Each row comes from the steps of one walk. Every step used is in the known rows, and no mark comes twice. Write the walk behind each row, first mark first.
(in the rows, 128 means zero)
Known rows:
zodol/situs: [127 110 126 138 111 131 125 118 167 196 127 130 130  95 159 132 138 132
 123 136 132 128  92 122 133 123 126 138 135 128 148 133 140 127 122 128]
ramig/gefel/korok/rinaf/dipa/vuzeg: [111 132 162 164 102 163 153  99 105 165 151 133 142 129 143 115 177 131
 153  49 149 185 115 108  91 119 140 170 119  83 103 122  49 125 134 123]
gefel/ramig: [119 126 151 109 114 132 137 133 104 146 117 131 134 101 128 136 104 142
 130 136 130 120 121 122 147 116 138 119 126 124  65 132 163 112 131 126]
gefel/korok/givu/rinaf/fitu/fegok: [118 123 175 164 121 143 160  90 132 139 127 132 145 177 148 108 146  75
 147 148 125 178 136 114 100  93 139 121 135  82  87 132  56 125  69 125]
fegok/fitu: [136 114 132 130 120 118 127 113 126 137 133 127 126  98 102 127 114 131
 150 137 126 108 115 128 135 145 111 128 127 108 127 130  73 134  96 129]
ramig/gefel/korok/givu: [108 146 174 157 125 163 149 140  88 130 115 130 144 125 160  98 199 121
 150 108 138 144 110  93 104 134 148 148 134  82 129 118 178 116 120 123]
vuzeg/dipa: [137 138 132 119 117 136 129 111 141 127 132 132 130 149 110 121 122 164
 127  62 121 147 146 134 119 121 113 151 121 131 138 127 125 124 141 122]
situs/rulaf/givu: [140 125 123 141 115 130 139 141 171 126 133 129 133 139 131 134 165 140
 149 161 115 138 138 113 142 124 134 153 124  89 157 120 163 130 192 118]
bibo/kufad/rulaf/givu/rinaf/fitu: [122 121 127 148 115  99 155 119 174 128 138 128 150 106  75 138 161  61
 150 165 117 151 145 104 123  84 116 148 154  82 135 109  69 141   4 121]
rinaf/korok/givu/rulaf/situs: [133 103 188 154 116 146 156 114 169 118 127 130 132 127 170 130 189 141
 146 147 143 201 139 124 157 131 141 146 145  90 151 137 157 135  64 130]
gefel/korok: [129 124 111 140 126 144 142 120 120 133 111 126 131 129 143 124 142 115
 136 112 131 165 131 120 120 147 141 129 127 113 118 113 136 126 133 127]
rulaf/givu: [144 129 110 136 119 133 132 142 134 136 130 133 133 127 129 131 151 142
 140 155 102 128 124 117 132 118 132 137 131 124 133 127 148 124 115 130]
gefel/korok/givu/rinaf: [121 116 177 161 136 143 168 110 132 146 116 131 138 134 142 105 148 109
 138 127 128 176 134 109 113 124 151 138 141 121 112 124  82 124 109 130]
ladib/rinaf/fitu/fegok: [134 166 174 146 101 124 124  87 146 134 138 125 135 181 148 119 123  61
 147 161 129 138 129 132 100  81 115 116 124  64  86 143 166 136  64 125]
dipa/vuzeg: [128 119 126 140 116 129 143 115 119 155 170 135 126 127 113 124 122 143
 127 120 135 138 144 134 139 119 127 144 133 127  97 129  66 133 135 132]
bibo/kufad/rulaf: [118 125 138 125 126 105 143 137 158 117 125 122 137 132  91 136 156  85
 125 133 132 137 166 109 127 131 118 140 151 107 150 102 129 136  45 120]
rinaf/fitu/fegok: [124 138 126 131 111 126 121  99 129 120 144 129 136 180 131 130 126  80
 142 157 124 131 129 133 115  86 112 105 119  74  97 139  93 131  73 122]
ladib/rinaf/korok/givu: [139 155 215 156 121 140 158 108 136 133 122 125 132 146 172 110 155 113
 137 135 128 195 135 121 108 121 137 144 138  98 114 145 239 126 105 133]
ramig/gefel: [106 148 134 139 121 146 121 138  96 127 129 127 137 121 138 118 171 124
 144 113 143 111 100 113 110 124 133 143 128  99 135 125 146 120 126 123]
fitu/fegok: [126 132 126 129 115 137 118 116 129 132 129 127 126 221 152 131 125 111
 121 150 124 128 146 132 112 124 130 110 125 114 109 132  97 121  98 127]
gefel/korok/rinaf/fitu/fegok: [127 129 157 151 112 139 150  82 134 135 130 128 140 177 152 120 144  58
 148 137 131 177 114 113  99 106 127 121 115  64  80 133  30 133  74 123]
givu/rinaf/dipa: [121 113 134 143 119 132 134  94 158 154 135 131 133 134 117 139 106 141
 132  76 132 170 134 139 100  99 133 140 127 148 128 131  43 127 130 127]
givu/korok: [130 125 110 131 104 142 147 104 123 123 124 131 120 132 147 140 143 126
 133 114 132 165 121 114 135 142 140 133 135 102 122 139 127 126 116 128]
zodol/situs/rulaf/kufad: [122 109 158 129 108 114 122 132 214 200 122 124 132 104 141 133 146 105
 134 150 129 141 103 112 141 130 122 162 127 100 190 107 141 139 163 115]
givu/korok/rinaf/dipa/vuzeg: [133 111 159 148  84 145 167  70 144 159 162 139 124 139 137 140 139 148
 136  58 135 208 131 117 117 116 136 159 126 102 100 150  16 134 118 129]
korok/rinaf/dipa: [132 120 183 136 115 131 139  97 157 143 138 130 133 139 132 130 125 138
 132  72 127 167 127 127  99 109 124 143 113 128 127 139  55 131 126 126]
bibo/kufad: [121 131 131 118 131 112 134 143 144 129 116 126 134 133  99 133 139  86
 125 128 126 131 159 122 114 129 122 140 162 125 127 113 151 135 130 125]
zodol/situs/rulaf/givu/korok: [140 105 107 151  80 144 148 114 204 191 129 134 129 108 175 147 184 141
 147 155 124 165  94  98 150 130 141 165 138  73 172 133 168 128 169 118]
kufad/rulaf: [124 123 136 137 121 118 137 122 144 113 137 124 131 127 123 130 146 128
 127 135 134 135 134 113 142 131 123 127 115 107 155 114 105 130  34 124]
korok/rinaf/dipa/vuzeg: [132 113 180 145 106 131 151  88 151 167 171 136 132 137 118 128 122 150
 132  67 132 176 141 131 109 101 122 157 118 128 102 140   5 135 130 129]
gefel/korok/rinaf/fitu: [129 126 158 152 122 134 157  89 133 133 129 128 141 108 134 117 146  70
 154 121 133 176 102 112 114 109 125 135 117  73  94 130  53 138  96 124]
zodol/situs/rulaf: [126 107 136 141 106 131 131 118 202 188 131 127 130 108 160 136 156 131
 133 145 141 138 102 118 145 128 127 152 130  98 171 126 155 133 191 117]
rulaf/situs: [135 104 144 137 109 137 121 126 194 145 125 131 127 112 148 126 124 128
 127 146 145 133  92 114 168 126 125 132 137 113 125 132 139 125 110 127]
situs/rulaf/givu/korok/gefel/ramig: [141 121 139 127  81 137 172 131 139 133 123 136 133 127 157 133 145 141
 171 160 127 167 105  95 156 128 153 168 128  74 107 138 151 116 178 116]
ramig/gefel/korok/rinaf: [109 141 164 157 121 155 146 115 102 143 117 126 141 127 157 109 188  97
 153 101 148 153  89  96  95 134 143 154 121  81 114 122  84 122 118 124]
ladib/volini: [131 151 153 112 105 138 119 138 123 129 138 124 128 111 169 141 113  34
 128 120 126 139 132 125 129 132 128 121 121 127 136 127 198 126 123 132]

Which walk is each row?
[122 121 160 123 126 101 125 135 146 123 125 123 130 126 101 138 153 101
 147 141 122 136 160 138 136 129 129 147 130 121 180  99  80 156  47 126] -> givu/rulaf/kufad
[137 100 127 164 100 136 163 110 200 201 128 131 138 116 183 131 159 122
 161 170 138 200  73 113 129 117 142 187 134 101 163 140  74 123 170 121] -> zodol/situs/rulaf/givu/rinaf/korok/gefel
[128 128 169 108 109 121 153 142  92 140 117 132 136 109 139 113  86 126
 150 144 140 126  90 122 136 120 139 145 125 137  71 141 110 111 125 127] -> korok/gefel/ramig
[143 119 146 151  93 137 164 109 179 131 135 133 128 144 152 140 182 126
 155 151 120 175 118  94 141 128 143 164 125  63 144 137  99 133 168 119] -> situs/rulaf/givu/korok/rinaf
[145 125 126 124  83 139 169 131 100 138 117 140 133 115 157 130 128 141
 162 153 116 162  88  98 145 124 153 156 134 107  83 147 133 110  96 129] -> rulaf/givu/korok/gefel/ramig
[132  98 149 146 104 128 125 119 194 127 132 129 129 113 141 139 160 130
 145 154 153 137 130 132 172 128 133 140 142 102 157 124 104 147  60 128] -> givu/rulaf/situs
[139 108 121 149  99 135 134 132 206 195 132 132 134 106 161 139 174 139
 142 167 122 136 104 108 147 120 131 160 132  92 175 125 170 129 180 119] -> zodol/situs/rulaf/givu
[142 121 108 144  94 143 153 121 166 123 130 132 127 142 148 144 178 138
 154 150 117 169 132 102 149 134 144 157 131  68 155 129 160 129 181 117] -> situs/rulaf/givu/korok
[119 114 152 134 120 134 171 106 106 152 116 129 138 119 148 127  95 113
 152 137 148 200  91 130 123 114 149 152 130 136  67 148  33 109 117 132] -> givu/rinaf/korok/gefel/ramig
[131 122 142 120  86 112 177 140 132 128 114 132 142 118 116 136 151  98
 155 155 123 164 133  84 142 127 140 162 156  89 106 117 132 120  19 122] -> bibo/kufad/rulaf/givu/korok/gefel/ramig
[131 101 152 145 103 126 129 120 203 128 133 127 131 114 139 128 142 127
 126 148 150 141 104 102 178 128 121 131 124  92 150 118 112 128  16 123] -> kufad/rulaf/situs
[121 117 202 150 124 135 152 107 154 147 137 135 139 137 125 117 129 150
 132  91 122 167 142 125 102  93 137 142 136 143 132 139  83 124 111 128] -> korok/givu/rinaf/dipa
[134 117 114 152 122 131 141 122 148 153 132 134 136 126 119 132 137 128
 142 162 108 141 118 120 124 103 140 143 137 135 126 130  58 125 102 133] -> rulaf/givu/rinaf
[136 127 129 129  99 132 161 112 111 118 122 133 122 136 161 119 124 117
 151 120 143 172  90 112 126 143 142 155 134 113 121 147  84 126 108 128] -> givu/korok/gefel
[145 125  94 139  97 143 148 119 131 129 127 136 127 131 148 143 162 141
 145 141 106 163 116 104 137 131 143 142 138  98 130 136 146 123 104 130] -> rulaf/givu/korok
[103 128 178 175 108 166 163 106 104 166 150 137 147 128 139 103 181 142
 153  60 145 184 131 106  92 105 150 169 137  97 109 122  72 119 124 125] -> ramig/gefel/korok/givu/rinaf/dipa/vuzeg
[146 122 137 148  97 140 161 105 144 139 130 136 128 136 153 137 167 127
 146 145 108 171 102  96 128 122 144 151 132  95 118 146  78 127  88 131] -> rulaf/givu/korok/rinaf
[132 122 111 136  98 117 160 131 161 116 123 129 135 135 108 146 185  97
 139 142 113 165 156  88 133 132 130 151 159  84 153 109 142 133  22 122] -> bibo/kufad/rulaf/givu/korok
[141 101 146 159  81 140 158 100 216 200 133 134 131 112 179 141 188 125
 148 158 126 171  81  91 145 124 140 172 132  70 161 141 107 131 157 120] -> zodol/situs/rulaf/givu/korok/rinaf
[123 107 176 167 117 152 174  92 137 169 149 138 139 137 129 111 140 144
 139  73 130 206 159 120 108 108 147 155 140 125 100 124  47 126 124 130] -> gefel/korok/givu/rinaf/dipa/vuzeg
[117 124 201 153 131 120 157 103 141 130 145 134 145 105 114 107 136  99
 147 151 126 145 119 120 119  73 126 132 139 102 108 146  67 132  80 128] -> korok/givu/rinaf/fitu
[127 120 179 154 128 140 162 123 125 117 119 129 136 134 146 115 188 129
 151 130 129 167 167 120 126 139 150 140 140 102 148 114 139 140  76 127] -> gefel/korok/givu/rulaf
[107 146 162 160 115 149 146 102 101 135 128 128 149 104 144 108 188  73
 167 107 149 156  77  99  97 107 131 148 117  50 103 127  81 130  96 120] -> ramig/gefel/korok/rinaf/fitu
[122 124 228 132 131 106 144 143 145 120 129 128 135 131 115 116 172 117
 145 151 114 135 167 124 132 120 133 148 139 119 178 110 118 150  38 127] -> korok/givu/rulaf/kufad
[119 119 200 153 136 128 156 118 145 144 134 133 137 132 128 108 134 124
 130 146 126 139 132 117 120 102 139 138 144 140 119 140  71 124 100 132] -> korok/givu/rinaf
[116 121 134 147 126 119 140  89 144 137 143 129 140  99 103 128 113  81
 149 142 135 146 109 134 120  77 120 129 129 103 103 139  26 137  92 127] -> givu/rinaf/fitu
[130 128 172 141 134 146 158 123 116 119 124 128 132 139 160 121 160 140
 133 127 123 193 137 120 122 131 137 136 134 110 126 141 176 119 122 130] -> rinaf/korok/givu
[133 118 160 139  92 143 157  78 149 139 132 134 125 140 153 143 142 137
 137  62 131 200 116 112 107 125 137 147 121 103 122 149  60 130 112 126] -> givu/korok/rinaf/dipa
[124 120 199 143 130 125 156 134 134 125 111 126 138 133 131 113 181 103
 151 133 117 171 163 115 124 140 145 148 138 105 164  97 124 146  51 126] -> gefel/korok/givu/rulaf/kufad
[125 121 199 136 130 123 154 129 131 116 121 124 134 138 141 130 183 119
 147 138 117 201 162 129 126 133 138 150 135 104 170 118 139 143  55 128] -> rinaf/korok/givu/rulaf/kufad
[129 125 172 147 131 147 159 128 120 128 113 130 136 135 150 106 160 125
 135 121 123 164 140 107 121 140 145 133 136 111 121 121 166 123 118 127] -> gefel/korok/givu
[118 115 117 151 134 138 151  95 133 144 125 125 131 134 143 140 128 112
 135 125 139 202 121 135 113 120 140 140 132 126 114 137  47 123 122 133] -> givu/rinaf/korok
[112 123 191 170 107 162 145 134 141 131 117 131 144 113 169 106 223 123
 162 127 158 152 112  97 138 132 151 158 144  62 149 116 163 130  64 122] -> ramig/gefel/korok/givu/rulaf/situs
[131 111 109 162 116 131 158 107 154 130 136 126 137 133 133 141 165 128
 142 157 120 195 127 110 134 116 137 146 122 102 146 121  55 123  13 130] -> kufad/rulaf/givu/rinaf/korok
